What can hang from each mark
C: B
P: B Q R U
Q: C P
B: C P Z
R: Z
U: P

Known rows, with every way that one mark hangs from another
{P {B Z} {Q C} U}: -0.5	-11.3	-39.0	4.8	-34.3	-14.3	1.9	4.0	-4.8	-6.2	-23.8	-6.8	8.8	3.8	-24.6	-19.2
{P U}: -0.8	-7.0	-3.0	4.7	-35.6	4.3	-9.1	4.5	2.4	-1.4	7.6	-2.8	-4.4	-3.9	1.9	-15.4
{C {B Z}}: -5.1	-2.6	12.2	-3.8	12.5	3.8	4.4	12.8	0.9	-10.4	8.7	7.0	-10.4	6.6	-5.1	66.7
{P Q}: 16.2	-1.0	9.8	-2.6	-24.1	3.0	1.5	2.4	1.1	4.2	-2.6	-4.1	3.5	4.9	-16.9	-2.1
{U {P {Q C} {R Z}}}: 9.5	11.6	6.0	-4.2	13.1	2.2	-0.6	-10.5	-10.7	2.1	-37.1	-4.6	5.5	1.6	-1.3	-22.1
{B C {P Q {R Z} U}}: 6.4	14.2	-0.6	1.4	12.0	9.0	1.1	-10.5	-0.4	10.4	-1.9	4.8	-5.3	-4.3	15.7	-34.7
{Q {P R U}}: -9.6	2.1	10.8	4.3	-20.9	-4.7	-8.1	7.6	7.8	5.9	13.8	-6.4	-4.7	-8.9	23.3	-22.2
{B C P Z}: 4.5	6.4	22.2	-3.6	41.4	7.0	5.9	-1.9	15.6	-5.7	20.9	8.9	-5.7	3.6	-3.4	30.3
{P B R U}: -9.6	-1.9	-14.9	4.7	-39.0	0.7	-10.6	3.3	-5.4	8.9	13.5	-0.9	-3.7	-8.0	14.7	-24.6
{Q C}: 9.6	-14.0	3.7	1.3	3.7	1.6	-5.7	-2.4	-1.6	-10.8	5.5	-3.5	10.0	3.5	-17.1	11.3
{U {P {B C Z}}}: -2.5	8.4	0.4	-4.1	-3.9	5.9	5.4	2.8	7.4	-5.8	-22.8	-4.9	-4.1	0.5	0.2	9.4
{B C {P U} Z}: -4.1	0.4	4.3	2.2	18.1	4.6	2.3	-0.3	16.8	-7.6	18.2	6.4	-7.9	-1.8	3.4	1.1
{C {B {P {R Z}}}}: -1.5	4.0	21.4	-3.2	25.0	15.2	-2.9	-9.9	-7.6	7.1	27.3	20.4	-12.0	0.6	8.9	51.7
{U {P B Q}}: 9.7	-4.6	-3.2	-3.3	-56.7	4.8	2.4	-4.5	0.3	9.6	-22.0	-7.6	6.7	1.6	-20.6	-18.7
{B C {P Q} Z}: 12.9	5.3	17.5	-5.1	30.7	3.4	12.4	-1.8	14.2	-1.4	8.6	5.2	-0.4	7.6	-13.5	13.4
{P {B Z} {Q C} R}: 2.5	3.3	-12.4	-2.6	10.4	-12.3	4.1	3.6	-8.1	0.7	-12.2	-2.3	8.1	6.7	-12.3	3.8
{Q {C B}}: 5.6	-25.0	1.2	0.0	13.7	5.5	-0.4	2.4	-5.2	-16.5	10.9	-1.5	8.5	4.9	-17.6	47.9
{P {B C Z} Q R U}: -4.4	13.0	-21.6	0.5	-2.8	-5.5	6.9	11.6	0.1	3.8	-15.3	-7.1	-3.6	-2.1	14.4	-28.9

Rows
4.2	0.7	-1.2	0.4	10.9	0.2	9.4	-0.2	15.6	-2.3	5.0	3.0	-2.2	2.0	-5.8	-15.2 | {B C {P Q U} Z}
-9.6	10.0	11.0	0.4	45.4	3.1	2.3	2.2	14.9	-0.7	30.4	9.1	-10.1	-4.9	23.1	-6.8 | {B C {P R U} Z}
-16.4	11.9	-9.5	3.6	-3.3	-9.1	1.0	13.1	8.4	0.6	-6.9	-8.4	-6.7	-7.6	26.8	-10.9 | {Q {P {B C Z} R U}}
7.3	9.3	23.8	-6.9	-5.0	5.2	3.0	-0.1	4.3	11.2	-4.6	-4.5	-0.1	-0.2	5.8	-23.8 | {U {P Q R}}
4.6	6.9	-18.8	4.0	-5.3	-4.1	-6.1	-4.3	-15.3	0.9	-25.2	-4.3	3.1	-0.7	3.3	-37.6 | {P {Q C} {R Z} U}
7.4	-7.4	-5.9	-3.4	-15.0	-2.1	2.1	-6.8	-5.1	5.3	-14.4	-9.3	15.5	0.4	-12.4	-29.4 | {U {P B {Q C} R}}
5.3	-0.5	-9.9	3.7	5.5	-1.5	-5.0	-15.9	-7.5	5.6	0.5	7.3	4.4	-1.5	-4.6	-33.6 | {B {P {Q C} {R Z} U}}
14.9	-11.6	5.4	-2.6	-9.0	0.9	3.4	-6.5	3.1	-5.5	-20.6	-10.6	15.1	4.7	-25.0	-21.2 | {U {P {Q C}}}
-6.0	10.4	5.8	3.3	-5.5	8.5	-11.7	-12.1	-3.3	10.5	18.8	15.1	-12.8	-6.7	16.9	-11.6 | {B {P {R Z} U}}
-10.4	-5.9	16.1	-1.9	46.7	-10.5	5.0	12.3	2.8	-13.6	9.1	-0.4	1.0	3.6	6.6	56.5 | {Q {C {B Z}} {P R}}
-15.5	-17.1	1.7	1.9	44.2	-2.6	2.3	0.8	3.8	-10.5	39.5	13.6	-2.9	-0.4	4.0	31.7 | {Q {C {B {P R U} Z}}}
-6.6	-9.2	-1.3	6.5	-1.6	-10.1	-8.2	3.5	4.5	-4.5	8.3	-10.7	6.8	-6.8	12.6	-25.9 | {Q C {P R U}}
6.1	-14.5	12.2	-6.1	23.1	3.7	9.2	0.0	-2.6	-4.9	-1.3	-5.6	11.2	3.6	-5.5	8.1 | {U {P {Q {C B}} R}}
-9.5	0.1	29.3	-5.7	46.5	5.3	5.2	2.6	7.0	0.6	46.5	19.7	-12.8	3.5	6.2	66.0 | {C {B {P R} Z}}
6.0	-13.5	-3.5	-3.6	23.7	-5.4	10.8	8.9	-3.6	-15.7	-9.0	-1.5	6.6	12.4	-25.9	48.5 | {P {Q {C {B Z}}}}
-12.8	-12.8	-27.1	7.7	-37.1	-17.9	-4.7	5.4	2.5	-10.5	-18.0	-8.7	5.5	-1.4	-12.3	-3.3 | {Q C {P {B Z} U}}
-4.2	18.1	1.7	1.0	-32.9	-1.5	-9.4	-3.1	-10.3	13.1	-16.0	-0.2	-6.7	-4.1	12.4	9.2 | {Q {P B {R Z}}}
-9.7	0.3	-27.2	8.5	-33.9	-9.5	-12.5	-5.3	-13.0	2.4	-23.6	-6.3	2.8	-7.9	9.3	-23.5 | {Q C {P B {R Z} U}}
4.8	-9.8	-26.9	5.1	-73.2	-1.8	-3.0	1.8	-4.1	8.1	-10.9	-7.3	4.3	-1.7	-15.3	-34.2 | {P B Q U}
3.2	6.1	0.4	-1.1	7.8	8.0	-1.2	2.4	-2.3	4.2	9.2	-4.5	0.0	-4.0	15.9	-0.1 | {P {B C} R}
-5.6	7.3	8.9	-0.9	7.7	-5.1	3.1	1.0	10.1	9.8	24.1	10.7	-7.6	-0.1	4.9	-15.0 | {B {P Q R U} Z}
5.4	0.0	4.0	-5.1	18.7	5.8	5.2	-6.7	-14.1	-3.1	-28.9	-2.1	3.9	4.0	-2.1	11.2 | {U {P {Q {C B}} {R Z}}}
-0.9	18.5	-5.1	-0.6	-21.2	6.9	-10.4	-5.0	-18.3	11.8	-10.9	6.1	-8.8	-2.3	10.7	9.2 | {P B {R Z}}
